Each row was made from one small tree. The marks that hang from a mark follow it in brackets, in alphabetical order. Every link used is in the known rows. Write each row's tree.
Known rows:
H{K{F{G} P}}: [-21   0  -6  -1 -19 -35 -18  28 -24 -21 -27  -1  -5  -6  19   6   2  20
   3 -35 -10  16 -20 -32   4 -17  59  -9 -10  15   1   7  32   9  -1   5
  32 -18   1  12 -14  15 -11  17  40]
K{F{G} H{Z} P}: [-32  18  -4 -15 -41 -43  -7  39   2  21 -15 -34   4  13  28   4  19  55
  -9 -26   4   0 -48 -13   4 -33  27 -58 -41  20  -9  24  13  21 -10  22
  35  12  26 -12   0  23  -3  -2   2]
K{F H P{Z}}: [ -4   6   8  -5 -69 -44 -14  49   0  21   3 -31 -18  -1   6 -21   5  24
 -18   5  18  31  -2 -22 -18 -24 -16 -44  11  13 -17  11  13  38 -47  32
   8   5  30 -10 -10  14 -16 -17   1]
K{P{Z{F}}}: [ 18 -14 -19  11 -26 -13 -28   3  -7  -5 -25  -6 -39  -9 -23   5  -1   5
   4  11  25  30   6 -11  -9  -2 -19  22  29  14  -9   9  21  14   5   2
 -32 -25  16 -18 -23  -2  -9 -18  12]
K{F{G J Z} H}: [-10   6  -5  -5   0  -5  21 -25  -4   4  14 -41  36 -22  35  -2 -23  28
 -19   4 -39  11 -21  38 -13 -33  18 -53 -50 -20  -6  -2   1 -47 -23   1
  45  19   2  29  21   9   6  11  -2]
H{Z{F{G}}}: [-18   4 -12   1  24   5 -16 -19  10   6 -31 -13 -17   1 -15  27   1  19
  16  -1   5 -10 -35  11  12  -7  24  -9  -6   8  -3  13  -3   0  42  -5
 -16  -9   3  -7 -11  -6   8  -1 -12]
P{K{F H} Z}: [-23  -3  12 -11 -50 -41  -1  54  11   8  21 -23 -11   4  -2 -23  -7  -8
  -3  17  33  24  18 -14 -19 -20 -44 -66  25   0 -13   5  -2  32 -40  28
  16  12  38  18 -28   6 -20 -35 -18]
J{F{G{P} K{H}}}: [-24  41 -11  22 -18  11   3 -19  13  16  28  14  41 -14  26 -12  50 -22
 -21   6  10   0   4   6  -3  16  25 -20 -11 -13  13  31   0  11  32  15
   9  -1  -4   9  10  -7  12  -7 -12]
K{H P}: [ -5  10   5   2 -37 -25 -18  30   2   5 -12 -10  -9   0  21 -16  -2   5
  13   5   8  14  -6 -34   4  13  -9  10 -18  14 -10  22  15  18 -23   0
  11   7  22 -21   4  11   8   4  17]
G{F{K}}: [ 10 -15  11  -3  16   2   3 -16  -4  24   1  14 -42  -8 -15 -19  14 -17
   1 -16  11  -9   5  -3  29  28   7  14   1 -18  -2 -14  10   2  -5   0
   1  -6  -8 -12  15   3 -18  -1 -11]
G{F H P}: [ 11   8  30 -28  17  10 -34   3  -7  -3  16  21  22  30  13 -13 -11 -18
  -7  10  44 -31  -4 -21  38  19 -18  19  45  17   3 -21   5  18   9 -25
 -28  26 -11 -46  17 -20  16  37   0]
K{P}: [  7   2   0 -11 -19 -17 -22  24  -2 -10 -17   6 -20   4   0  -3  -3   0
  26  -7  -9   9  -2 -40  13  16   8  34 -17  13 -10   8  22  15  -9  -8
 -14  -9   4 -22  -1   0   0   0  19]
G{H P}: [  7  14  35 -22   9  12 -36  12  -5  -3  13  21  34  26   1  -6 -12 -25
   4   9  34 -22   1 -28   7  11 -16  26  31  24  -3 -12   8   9   5 -20
 -36  19 -18 -27   8 -27  16  23  14]
G{F{Z} H P}: [ 26   1  20 -16  29  19 -26 -20 -15 -10  28  12  33  24  14 -10  -8  -9
  -8   4  25 -27   9  -9  35  23 -20  17  21  20   0 -30   3 -23   1 -41
 -18  15 -20 -38  25 -20   2  36   9]
J{F}: [ 11  18  -2   0   8  19  -4  -3  12 -17  11  31   1  12 -15  -7  13 -16
  18   5  -3  -4   5 -21  13  29   6  16  -4   2  -7  14 -13  37  28  -7
 -27  -1 -13 -18 -10 -29   0 -15  -4]
P{K{F{J} H{Z}}}: [-22  -4   5 -33 -19 -12  18  54  18  14  16 -13   9  17  11   2 -11  42
  17 -18  -2   0 -32  14   5 -43 -33 -51 -27 -10  -1   7 -25  19 -32   0
  39  23  17  19 -12  12   5 -11 -21]
Z{F P{K}}: [ 20  -8 -11   9   6   9  18  17  10 -18 -18  -1  -2  -5 -10   1 -19 -30
  22  16   7  -1  15  -5 -12  35 -28  -4  11   3  -3   4  -5  -5  13  -2
 -17   4  18  18 -24  11   5 -29  -6]
Z{F{G} P}: [ -2   8 -19  13  15  14   8 -29  -1  -7 -30 -17   4 -20  -3  12 -11 -16
  -5  28  -8 -12  -2  12 -13  20  29  -6   4  -2  -9   4   9 -13  37  15
 -18   5   7  14  -1  13  12  -4  -5]
F{G J K{H}}: [-27   1  -5   7  -5  -5  10 -34   4  13   5  -6  -8 -32  26  -2   1  -5
 -21   0 -38   9  -8  31 -13 -11  27  -7 -30 -43   8  12   8 -25   0  21
  38  11   2  25  25  20  15   8  -3]
P{K Z{F}}: [  0 -23  -8   2  -9 -13 -15  12  13 -18  -5  -5 -35  -3 -35   1 -10 -26
  21  23  31  24  23  -6  -8   5 -45  -3  43   2  -2   4  -1  11  10  -2
 -33 -15  26   7 -40  -6 -12 -38 -11]
P{K{H} Z}: [-35 -10   4   0 -38 -37  -7  33  21 -11  19 -11 -28   2  -2 -20   3 -22
   3  32  16  16  30 -18  -8  -7 -45 -17  29   1  -2   5 -11  28 -17  21
  -2  10  38   4 -23   2 -11 -29 -17]
H{K Z}: [-28  -5  19   4  19  -7  -7  27  -1  -7 -17  23 -27  26 -18  16   6  18
  26 -16  -1 -15 -10 -24  17  -7  22  42   3  20   8  -8 -32  25  -1  -8
   2 -20 -25 -10 -14 -13  -5  21   0]
F{G}: [-31   7   0 -12   9 -11 -16 -15   9 -11  -9   1  -9  -7  -2   8  -4 -18
  11  10 -19  -9  -3 -18  11  15  38  -3  -6  -1  -9   5  16   4  17  11
 -10   2  -2  -1   2  -8  -1   4   1]
H{K{F{G} P} Z}: [-35   4  -2  -5 -17 -34 -16  40 -20 -11 -26  -2 -11  12  17  25  21  49
  -5 -50 -15   0 -40 -27  13 -40  60 -17 -23  26   8  12  13  21  -3   4
  31 -19  -2  -6 -14  11 -14  15  26]
H{Z{P}}: [-12  15   3  -3  10   7  25  18  12  10  -8   5 -12  25 -22  10  11  13
  11   6 -18 -36   8  -9   1   9  21  16  -7  10  -8 -10 -33  26 -10  24
 -16   7 -16 -12  10   1  -7  -4 -21]

Which tree is each row?
[ 25 -14  -5  29 -11 -13   3 -13 -17  21   8 -11 -25 -19  27 -27  23  11
 -19 -29 -14   6   6  -2  25  22 -12  -1 -48  -5   8   5  24 -39 -26 -15
  41 -10  12 -19  27  21 -20   5  14]	G{F{K{H P} Z}}
[ 27  -4   3 -15  18  17  28 -11  -7  -3  13 -12  21  -6  -4   3 -32  21
  10  -5 -31  15  -5  23  -9 -21  -1  -7 -39 -17 -16 -20   1 -30 -32 -11
  12   4 -21  17  17  -6  -5   0   2]	K{F{J Z}}
[ 22   3 -27  15  13  26  35 -12   6 -32  22  21  24   7  -6  -3  19 -26
   5  -1 -44 -14  52 -12  -3  38 -12   0 -31   0  -6   6 -19  -2  17 -13
  -3  -7   3   8  -7  -1 -21 -39  -1]	J{F{Z{P{K}}}}
[ 36 -15  17  19  29  19  15  -8 -15  32 -16  10 -17   9 -31  -2  16  -3
 -17 -21  -2 -38   3  21 -22  14 -11  -3   3   9  -6  -2 -17 -18  20  10
 -14  12 -15  -3  14  14 -15 -15  -2]	G{H{Z{F{K} P}}}
[-23  44 -20  -6   1  23  -9 -22  17 -21  17  26  44   9  13  10  28 -16
   8  12   7  -7  -1 -15  14  22  38  12   8   6  11  21  -5  27  45  -2
 -24  -6 -14 -10  -4 -30  13   4   0]	J{F{G{P}}}
[ 28 -14  26  -7  34   6 -34   0 -10  13 -24   8 -22  30 -26   8 -16  12
  12  -8  28 -25 -34  -4  10   2 -28  -2  14  29 -10   5 -14   4  28 -26
 -35   9  -4 -28  -8 -16   3   4   3]	G{H{Z{F}}}
[ -2   6   3 -15  34  34 -14 -52  -9 -28  21   8  57   1  23  17 -21  -1
 -22  -1 -40 -19   1  20   6 -16  14  23  -6  -2  10 -20  11 -48  10 -33
  -5  17 -28  -6  36 -12  24  42  21]	F{G{H P} J Z}
[ -2  -2 -20  -6  29  15   8 -54  -1 -27  -2  -7  12 -16   5  20 -24   5
  -2   1 -66   1   2  22   5 -10  34  20 -39 -18  -6 -13   9 -46   3 -14
   8  -7 -20  11  22  -5   6  16   6]	F{G J Z}
[-24  -8 -12   1 -38 -50 -26  24 -21 -18 -12  -6 -22 -11   4   8  17  17
 -27 -20  -9  26   0 -27  -9 -43  52 -10  22  16   5   2  23  24 -15  23
  17 -23   8   4 -19  12 -24   2  31]	H{K{F{G} P{Z}}}
[ 15   4 -24  24 -37  -7  -8  -1  -6   5  11  32 -41  -7 -29 -10  62 -11
 -25 -24 -15  21  36 -22 -10  11   8  30   9  -4   2  19  11  34  12  14
 -17 -30  -1 -23  -8  -8 -36 -39  12]	J{F{K{P{Z}}}}
[ 15   9  -4  -9  21  24  -4 -23   1   3  23   1  29   9  11  -3  -3  -7
  18  12  24 -10  10  -3  36  24  -8  23   0   8   3 -28   0 -13  -8 -25
  -8  -8 -18 -22  19 -20   1  28  -8]	G{F{Z} P}
[-39   1  10 -10 -14 -24   1  47  25   9   1  -4 -14  26   3  -5   9   6
  24  -2  16 -15  -7 -19  11  -9 -33 -17 -18   9  -1  13 -25  25 -11  -1
  21   8  24  -8 -16   1   0 -13 -19]	P{K{H{Z}}}
[ -1 -27  13  20  14 -16 -47 -27 -26 -36 -25   4 -26  -7 -13   6  -4 -12
 -37  12  14   6   6  -2 -10 -22   8   1  61  18   8  -3   5  -8  41  -4
 -19  -7   2   0 -24  -3   6  16  26]	P{Z{F{G{H{K}}}}}
[-23 -15   3 -22 -43 -28  16  38  16   2  28 -20  -3  -4   6 -11 -22  11
 -11  14  -1  28   7  14 -19 -47 -42 -53  16 -18  -1  -4 -11  22 -49  21
  20  20  29  22 -16   7  -3 -23 -20]	P{K{F{J} H} Z}
[ -9  -4  22 -22 -16 -11 -34  37   3 -26  32  23  10  28 -12 -10   3 -38
  -8  21  28  -6  39 -33   1  -2 -55  11  64  21   4 -15   4  29  -5  -8
 -32  11  10 -16 -20 -20  -7 -10   3]	G{H P{K Z}}
[ 21 -24  38 -21  17   3 -13  21 -29 -22   1  21  13   9   5  -4 -38  16
 -15 -27 -17  -3 -21   1  -5 -35   8   6  14   5  -1 -19  -3  -2 -15 -14
  18  17 -25   7   6  -1  12  30  34]	G{H{K{F{J}}}}
[ 14  -2  -9  22  -9  13   0 -13   0  24   3   1  -2 -11 -36  -3  13 -23
   0  19  46  27  26   8 -25  11 -25  24  49  -9   5  -5   3   4   3  13
 -35 -32  -7  11 -13 -14  -8 -21 -16]	G{P{Z{F{K}}}}
[-16  24 -14  -1  19  16  -3 -33   3 -10   8 -10  43  -1   8  15   0 -15
  10  15 -14  -5  12  -6   9  15  27  15 -14  11   2 -14  17 -31   9 -13
  -8 -12 -16   2   9 -17   4  15   3]	F{G{P} Z}
[-23 -25 -33  -4  -2  -1  -1 -29  14 -29  -6  -6 -20 -24 -12  27 -24  -9
  -3  18 -16  33   4  33  -4 -29 -13  -4  27 -25  11   5   5  -8  24  -1
 -10 -11  20  25 -26   5   9 -18  -5]	P{K Z{F{G J}}}
[ -7  34   2 -15  11  19 -35 -20  -1 -25  20  32  49  18  18   3  27 -18
 -17   2   9 -24   2 -20  13  15  17   3  26  17   7  15   5  21  58 -16
 -32  18 -12 -24   4 -27  19  12  16]	J{F{G{H P}}}
[ -6  11   7  -5  -9  18  18 -17   8  28  31   5  14 -14  32 -15   6   4
 -12   2  19   3  -7  33  16  -3  -8  21   7 -34  23 -12 -12  -2 -25  -5
  26  15 -10  -5  30   6  28  32 -14]	G{F{J K{H}} P}
[ -1  20 -10  -3  13  17 -22 -19   9  -4 -16  -7  32  -8   6  19 -12 -13
  21  27  33  10 -16   4   4  14  15   2  20   5   8   7  14  -7  39  -7
 -26  -9   0   9 -12 -15  26   9   0]	Z{F{G{P}}}
[ 35 -21  -7  10  22  27  14 -34  -3  13 -19   6 -21 -27 -17   3 -20  -6
  11  -7  -9  25  -7  37 -15   6  -9  31 -11 -36   2   2   4 -27  13  -9
  -4 -15 -17  20   3  -1  12  -7   0]	Z{F{J K}}
[-20  -2  -5  -5  -9 -25   4  12   2  -5  16 -43  32  -8  28 -11 -12   1
  -4  -3  -9   7  -7  -2   0   0  -8 -78 -37  -1 -10   9  13 -39 -14   0
  47   7  36  36 -13  19 -19 -20  -2]	P{K{F{G Z} H}}
[  5  10   3  20   1   9  20  10  12  28 -21 -24  -3   6   5  -3  -1  23
   6  23  20 -18 -15  17 -17   6 -15 -18  -5  14  -7   9 -39   8   1  21
  -5  17  11   1  -3  15  15  -4 -28]	K{H{Z{F P}}}
[-23   5  10  15  18   4  22  22  -1  -6 -19  20 -12  20 -17  15  10  14
   9  -5 -23 -31   8 -15  -4  -3  33  37   6  20   4 -16 -39  26  -4  19
   4  -7 -20  -5  -1   4  -4  16  -5]	H{K Z{P}}
[ 33 -23  29   6  34   5 -17  -8 -16  34 -21  10 -27  16 -41  -2   5   4
  -2 -37  16 -19 -16   8  -4   8 -26   3   0   6  -7   8  -4 -17  25 -16
 -16  -6 -14  -9  -1  -8 -11 -11   0]	G{H{Z{F{K}}}}
[ 25  -3  -7  30  22  20  47 -29 -10  15   7  -1  -4 -12 -25 -12  13 -26
  -8  -7 -50 -21  48   4 -26  34  14  20 -38 -14 -11 -14  -1 -41 -23  15
   8 -16 -15  18  27  12 -27 -21  -6]	F{K Z{P}}
[ 40 -14 -12  25  19  36  42 -39  -1  15 -15   5  -7 -33 -16   4 -11 -11
  -5   2 -33   6  10  45 -31  12   5  29 -10 -36   2  -6  -7 -28   0  18
  -1  -3 -17  26  17  19   8  -9  -3]	Z{F{J K} P}
[  7  14   3  24 -13   4   9  -7   6  21  21  20  -5 -12   3 -28  36 -18
  -9  -4   3   4  10  -5  -8  29  -8  -7 -19 -16  -1  30 -13  16  11  10
  10   2  -2   1   3  -5  -3 -24 -11]	J{F{K{H}}}
[-17  -3   7   8  -6 -19 -22  40 -10 -11 -29  25 -28  27  -5  13  18  34
  29 -35 -13  -4 -15 -39  24 -12  23  48 -14  31  10   6  -7  26  -7 -15
  10 -28 -12 -23 -12   1  -9  20  27]	H{K{P} Z}
[ 25 -20 -24  -1  12  28  34  -2  13 -26 -14   6   1 -14  -3  15 -36 -14
  19  13 -19   9   9  25 -17   8 -22  14   2 -21   5   0 -12  -9   8  -6
  -6   7   9  29 -12  16  19 -14  -1]	Z{F{J} P{K}}
[ 21 -12 -11 -11  32  26  16 -46  -1 -14  13   2 -13  -7   7   5 -27  17
  -2   4 -28  -3  -3  23  35  -2   2  33 -25 -22   3 -34  -5 -29 -13 -31
   6   1 -22 -16  24  -9   2  28   1]	G{F{J Z}}
[-23   2 -13  30  26   6  18 -15  -4 -15 -41  -1 -10   0  -5  29   8  22
   0  -2 -12 -20 -14  11  -8  -6  52   9   0  16  10   1 -27   0  39  17
   5 -16  -8  15 -13  14  13  17  -4]	H{K Z{F{G} P}}
[ -1  -1  39 -11 -16 -14 -32  40 -24 -10  21  11  27  25 -10 -10  -2  -4
 -24  -1  40   1  15 -23 -17 -35 -10  -2  79  31   4 -26  -6  30 -22   7
 -14   5 -18  -3 -13 -20  -4  15  14]	G{H{K{F}} P{Z}}
[ -9  -2  18 -20 -27 -33   3  62  10  11   9 -23  10  10  16 -26 -19  -6
  20   0  25  10 -12 -19  -2  -1 -36 -63 -11  -1 -11  14   1  17 -27   8
  25  21  35  21 -22   6  -6 -29 -12]	P{K{F H}}
[ 20  -8  10  31  -2   1   0  -7   0  37 -16 -16 -19 -24  -3 -25  -4 -16
   9   9  30  17  -6  12 -16  27 -28 -11  -9 -16  -6  21   6 -21   6  12
   7  -5  14  17  -2   9   5 -16 -13]	Z{F{K{H}}}
[ 36  -6  -7  31  15  24  35 -15  -3  21 -19  -2 -18 -24 -25 -10   3 -29
   0   4   4  -4  21  12 -30  37   4  15  -5 -14  -8  -1  -2 -19  17  21
 -11 -11  -3  25   3  14  -6 -22  -8]	Z{F{K} P}
[-24   2  -4  -8   2  -4  29  39  17  -2  -1  12 -10  28 -14  10   7  -7
  23  -1 -19 -34  17 -20   4  10  -9   9 -10  10  -5  -1 -26  32 -14  11
  -1   5   8  -3 -12   9 -12 -21 -21]	H{Z{P{K}}}
[-35  36   9 -18 -30 -15  -6  22  10  18  13 -30  56   0  38  -7  -2   8
  -1  23  36   7 -21  -6 -10 -10  19 -58   3   5  -3   5  14   9  -8  23
  13  25  16  19   1   0  20  11 -15]	K{F{G{P}} H}
[  4 -15 -22  13  24  19   9 -55  -3   5 -26  -2 -11 -37  -7  17  -8  -8
  -6  -8 -24  18 -15  45 -14  -6  24   9 -19 -41  12   9  19 -40  30  -1
   5 -15  -8  29   7  10  14   2   4]	Z{F{G J K}}
[ 26  -2  -4  -5 -25  -8  10   5 -10   6   3 -32  24 -13  29  -6 -18  43
  -5 -15 -30  26 -20  18 -11 -25 -11 -22 -55  -6  -9   4  16 -30 -51 -12
  38   9   6  10  20  15   0  12  27]	K{F{J Z} H P}
[ 14 -24  25 -20  31  17   3 -19 -16  26  13  31 -39  16 -11   0   8  21
 -30 -43 -20 -40 -20  27  35 -19  -5  24   1 -18  10 -16 -15  -6  -7 -19
   8  17 -35 -37  38   4  -7  26   0]	G{F{J K} H{Z}}
[-13  12   0 -14 -12  -1  -8   0   9  -2  27  10  -9  11  -8  -5   9 -10
  -2  35  43   2  20  -9  23   5  -7  27  68   5   7 -26  -8  44 -17  10
 -33  -1  -7 -34   1 -19  -4  15 -23]	G{F P{Z}}
[  7   2 -22   5  19  32  13 -49   1  10   0   2  26 -30   2  18  -7  -9
   5   0  -3  24 -14  41 -11  -5  18  20   1 -29  21   1  14 -34  23  -4
  -1 -14 -16  29   7  -1  31  14   5]	Z{F{G{P} J K}}
[ 33   8   1   2   7   7  41   6 -11  10   8 -25  26   2 -12  -8 -11   3
  -1   1 -23 -14  19  -2 -27  16  13 -30 -31   3 -20 -22  -5 -19 -31  14
   7  10 -10  14  15  10 -26 -17  -4]	K{F{Z{P}}}
[  1 -13 -38   4 -19  -6 -22 -38  -4 -23 -27  -9 -31 -27  -1  29  -5  21
 -18   6 -24  37 -10  25  -9 -39  17  20  14  -9   9   9  23  -3  10  -5
 -14 -17   8  -4 -12   7   8   4  18]	K{P{Z{F{G J}}}}
[ -1   6  -2  -2   0   3   1   5  12  -4  33 -11  36  12  42 -18  -4  -9
  16  18  34  -5  14  -8  34  20 -47 -14   1   5  14  -9  -3 -14 -17 -27
  20   4  24  -7   1   0   8  14 -12]	G{F{Z} P{K{H}}}
